Each row comes from the steps of one walk. Every step used is in the known rows, and no mark comes twice. Write the walk behind each row, first mark first.
Known rows
D, K, B, M: [ -4.6  -5.6 -22.6  21.1 -14.8  20.1  11.4  -2.5 -12.7 -14.6  11.4  39.3
  10.3 -18.9 -14.8  12.3  -2.5 -29.4 -27.2  18.4 -32.4]
D, K, M, Q: [ 10.8   4.5 -37.8  10.8   4.2  18.3 -14.5   3.6 -27.7  -9.5  12.0  21.6
  20.3 -13.0 -26.1   2.4  23.2 -17.1  -4.9   5.9  -8.4]
Q, D, B, M: [ 20.0  15.8 -21.6 -11.9 -22.9  39.4  30.5   1.1 -18.1 -29.7  37.4  14.6
   7.0  10.0 -32.4   0.7   2.2 -17.0 -31.9  26.5  -6.6]
Q, D, K, B, M: [  9.2   6.4 -28.5   3.5 -25.5  24.3  19.8  -1.6 -14.8 -25.8  18.5  39.1
  10.2 -14.2 -26.7  13.3  -5.5 -24.1 -36.6  24.8 -26.0]
B, Q: [  5.2  -4.1 -28.5 -11.4   4.1  33.8   1.3  -6.5  -3.0  11.1  12.9  11.3
   5.6 -16.1 -10.6   5.8  21.6 -21.9  11.9   8.7   2.3]
K, B, Q, X: [  4.9 -17.7 -49.9  -9.9   0.4  19.7  -0.5 -13.8   5.2  -7.6  21.8  34.8
 -12.7 -17.0  -3.9  28.2  21.9 -30.6  33.1  10.8   6.9]
Q, D, B, M, K: [ 26.7   4.9 -15.5  -9.2 -29.6  26.6  24.9  -8.0 -31.8 -40.1  46.4   7.2
  19.7  -1.7 -33.6  -0.8  11.4  -6.1 -29.6  24.6  -0.7]
X, Q, D, B, M, K: [ 27.4  -2.7 -29.8  -3.5 -32.3  20.6  38.3 -20.9 -42.1 -47.3  57.5  -0.1
  11.4   2.0 -40.0  -1.2  24.2  -1.9 -12.7  20.3 -15.2]
K, B, Q: [  3.8 -11.9 -29.8  -2.3 -10.8  23.9   7.3 -12.5   6.7  10.8   8.3  26.8
  -0.1 -18.5  -2.7  20.1  19.2 -31.0  10.9   8.3 -10.4]
X, Q, D, B, M: [ 20.9   7.1 -36.2  -7.0 -23.6  31.4  41.2 -11.7 -29.2 -38.5  47.5   7.4
   0.9  12.7 -40.2   1.1  14.3 -13.4 -14.4  22.2 -22.5]
X, Q, D: [ 15.7  -0.6 -41.2  -4.1  -5.7  19.3  21.6  -8.0 -14.6 -21.7  19.7   1.0
  -2.1   4.5 -24.9  14.3  23.4 -13.7   8.7  17.0 -12.7]
M, D: [  0.5   9.0 -17.8  -9.1  17.6  17.7  -7.0  -7.5   0.6 -12.4   4.9  -6.5
   1.3   1.6  -0.2  19.9  11.1 -39.1   9.8  19.9 -13.9]
K, M, Q, D: [ 26.3  18.4 -37.7 -16.9  -1.7  26.7  -5.1   3.3 -12.5 -17.0  24.8  18.5
   7.5   1.6 -33.3  22.0  17.7 -23.6  -3.4   6.6   7.2]
K, D: [ 15.0  14.0 -26.3  12.2   2.6  25.4  11.2   7.5   7.5  -6.1  15.9   8.1
  -4.4  10.8 -25.2  19.8  12.5 -33.0  -9.7  23.3   1.3]
M, K, D, B, Q, X: [ 34.5  -3.2 -52.7  -7.2 -13.6  22.2  11.8 -11.9 -22.0 -25.8  58.7   6.0
  -1.8   0.7 -32.4   6.5  40.4 -12.9  19.1  23.4  28.7]
D, B: [  7.0  -1.8 -22.6  14.6  -9.8  25.7  16.7  -0.7 -12.9  -8.2  12.0   4.8
   8.7   5.3 -11.7  -3.1  21.9 -14.8  -8.3  21.5  -8.5]
M, D, K, Q, X: [  0.1   6.9 -56.6  -4.1  21.5  15.6 -16.1 -21.0 -28.0 -26.4  22.5   1.2
  -8.3 -15.7 -10.5  19.9  14.4 -22.6  35.3  26.1  -6.7]
M, Q, D, K, B: [ 20.1  -2.5 -42.2  -2.1 -20.1   6.0   2.1  -3.6 -16.8 -18.5   0.3  26.7
  23.2 -24.1 -22.2  16.9  16.3 -13.3  -1.7  16.0  -5.0]
X, Q: [  3.6 -10.6 -33.4  13.8   4.4  15.9  16.6 -10.2 -13.9 -10.6  14.5   2.7
  -1.9  -2.0 -14.9  13.2  26.1 -18.2  15.7  11.4 -19.2]
D, B, M, Q: [ 16.2   2.9 -19.8  -9.4  -7.5  25.7  11.4  -4.3 -25.9 -21.0  30.6  12.6
  19.7  -5.2 -29.5   2.4  12.4 -16.3  -5.5  11.4  -2.0]
Q, D, B: [ 20.4  10.3 -29.4  -4.6 -20.0  30.7  22.4   4.3 -14.0 -18.2  18.8   2.8
   8.9   9.7 -23.2  -1.2  20.6  -9.6 -17.3  26.8  -0.4]
M, Q, X: [ 11.5  -8.4 -45.3 -16.4  22.3   8.7 -15.3  -0.2 -10.4 -20.2  16.2  15.0
   4.2 -12.0 -14.7  26.5  24.8 -16.3  38.3   9.9  23.2]

Write each row's walk
[  0.4   0.3 -40.1  23.0  -0.5  25.6   3.3  -9.3 -28.3   1.4  10.0   7.2
   8.3 -22.5 -16.5   0.1  15.1  -7.2   5.3  19.2 -15.6]
D, K, Q
[ 15.5  -2.6 -39.0 -18.0   3.0  20.8   3.7  -3.0 -28.0 -40.0  43.8  21.0
   7.7  -3.7 -30.1  11.5  16.8 -16.4  15.6  13.7  13.9]
D, B, M, Q, X
[  6.2  -3.6 -14.4   7.5  -4.6  24.3   6.8 -23.2 -29.0 -16.3  41.3   8.6
   5.4 -23.9 -21.8  16.2   4.7 -14.6   0.9  12.7  -6.9]
B, M, K, Q
[ 10.0   6.5 -30.8 -22.0  -5.4  31.7   5.7 -18.1 -13.3  -7.1  23.7 -10.6
   7.9  -1.6  -7.5  -0.2  27.0 -30.5  15.9  20.3  -8.8]
M, D, B, Q
[ 13.7  13.6 -36.1  -5.8  -4.9  32.5  11.4  -8.9 -10.9  -7.2  20.4   2.0
  -5.0  -8.0 -22.0  20.1   8.9 -13.2   7.2  20.0   0.1]
K, Q, D
[ -1.6   9.9 -35.8   6.5   9.2  20.6  -7.4 -20.1 -26.0  -9.4  10.5  -7.2
   4.3 -17.1 -10.1  10.8  11.5 -23.3  13.5  23.8 -23.0]
M, D, K, Q
[  3.4  -7.1 -26.8   6.4 -12.2  11.5   2.3  -6.8 -21.3 -17.5  11.2  37.2
  21.8 -29.7 -22.0  15.3   1.9 -25.4  -7.5   7.9 -20.2]
D, K, B, M, Q
[ 25.9  11.7 -38.0  -1.4 -17.9  37.3  23.7  -2.3  -6.5  -0.7  34.2   3.8
   1.3   9.5 -31.7  -2.0  28.7 -24.2  -3.2  21.6   5.5]
K, D, B, Q
[  3.2 -16.1 -58.9   1.4  -5.8  16.7  -4.4 -11.4 -14.2 -10.1  16.9  37.6
  -0.7 -27.5  -9.0  12.2  25.4 -19.5  21.7  15.2  -1.2]
D, K, B, Q, X
[ 19.9   8.6 -36.1 -29.2  -7.2  38.8   8.1  -4.2  -5.3   0.2  20.1   7.3
   7.1 -10.6 -21.5   8.2  19.6 -16.4   4.6  13.1  11.4]
B, Q, D
[ 15.1  -0.8 -51.1   7.1 -10.5  16.0  19.3  -5.6 -31.0 -23.0  15.5   4.2
  10.9  -7.4 -30.8  -1.4  25.7  -2.4  -1.8  22.0 -20.9]
X, Q, D, K
[ -0.2   6.8 -27.5   2.3  13.0  14.6  -9.6  -5.9 -17.5 -14.6  -2.3  -1.8
  14.1 -11.0  -6.2   5.3  13.4 -28.1  -0.8  24.3 -21.9]
M, D, K
[ 13.7   8.9 -37.2  -0.3  -8.6  24.1   7.4   6.2 -19.4 -14.4   4.8  11.9
  17.0  -8.5 -22.7  -1.6  14.3  -7.6 -18.4  25.8  -6.8]
Q, D, K
[  8.0  18.7 -24.6   4.2  -0.8  29.3   1.9  -6.5 -12.3 -22.9  27.3   0.9
  -3.4  22.8 -12.3  11.3  19.2 -42.2 -10.4  21.4 -24.8]
K, M, D, B
[  6.7 -11.0 -37.8 -13.8   5.2  11.9  -5.2  -7.8  -5.5 -32.8  28.6  43.4
  -2.8 -17.1 -17.5  41.2   4.9 -33.9  20.8   6.9   4.4]
K, B, M, Q, X
[  7.0  -7.6 -49.3 -21.1  16.2  30.4  -6.7  -5.5  -6.2  -5.0  25.1  17.2
  -6.6 -13.1 -11.4  14.8  26.0 -20.0  32.6  11.8  18.9]
B, Q, X
[ -0.6  12.7  -9.6 -18.2  16.4  27.5   0.1  -9.5  -2.5 -23.5  20.2   5.7
   0.0   0.9 -10.0  23.5  -7.7 -45.0  -6.3  17.9 -20.2]
B, M, D
[ 19.5  12.4 -38.6   0.9 -22.5  34.9  24.1 -12.6 -23.9 -13.3  30.9  -1.6
  -0.1   1.8 -28.4   4.0  17.5  -5.8   0.2  26.8  -3.1]
K, Q, D, B
[ 29.0   9.1 -34.5 -18.4 -18.0  20.0  12.6   0.3 -21.9 -20.4  19.5   1.2
  21.1  -0.6 -29.5   2.7  26.5  -5.7   2.3  17.8  11.8]
M, Q, D, B
[ 28.1  17.6 -24.8  -3.7 -12.2  28.1  21.1   0.9 -16.8 -26.0  42.9  11.2
  11.3   9.1 -45.8   9.1  10.2 -28.3 -14.9  18.1   1.5]
K, D, B, M, Q
[ 14.2   7.6 -29.7   1.6   8.3  22.8 -12.3   1.8 -11.8  -6.9  17.3  19.7
   6.5  -0.5 -21.6  20.0  21.6 -28.5   5.8   1.3   0.5]
K, M, Q
[  4.8   9.1 -19.3  -2.6   0.3  20.4   5.2 -10.1 -11.1 -18.8  14.1 -10.8
   5.6   9.1  -5.6   7.6  20.2 -31.2   1.4  26.0 -16.7]
M, D, B
[ 21.3  12.7 -34.2 -21.5  -6.9  25.1   5.3   0.5 -32.9 -27.4  22.0  19.7
  28.0 -21.1 -40.1   4.0   3.3 -10.5 -15.4  15.6  -1.0]
B, M, Q, D, K
[ 12.9   0.7 -58.8   3.3  16.4  15.0 -22.7   4.1 -30.5 -26.0  27.1  30.9
   7.4 -11.3 -27.0  14.4  26.9 -15.8  17.2   8.1   8.6]
D, K, M, Q, X
[ 12.8  -5.0  -8.3   8.1 -19.4  22.8  18.9 -11.7 -30.5 -27.7  39.1   8.8
  18.8  -5.6 -21.9  -1.2  16.1 -10.9 -22.1  19.4  -7.6]
D, B, M, K
[ -1.4  10.6 -48.3 -10.3  20.1  26.1  -8.7 -21.1 -32.2 -37.3  41.3  11.5
  -8.8 -16.2 -22.7  21.4  -2.8 -29.5  20.4  24.2 -14.3]
B, M, D, K, Q, X
[ 12.8   2.0 -48.9 -29.1   8.1  27.3  -3.8 -18.2 -15.0 -23.6  36.9  -3.6
  -6.2   1.7  -8.4   9.7  29.3 -29.8  37.9  22.2   6.9]
M, D, B, Q, X
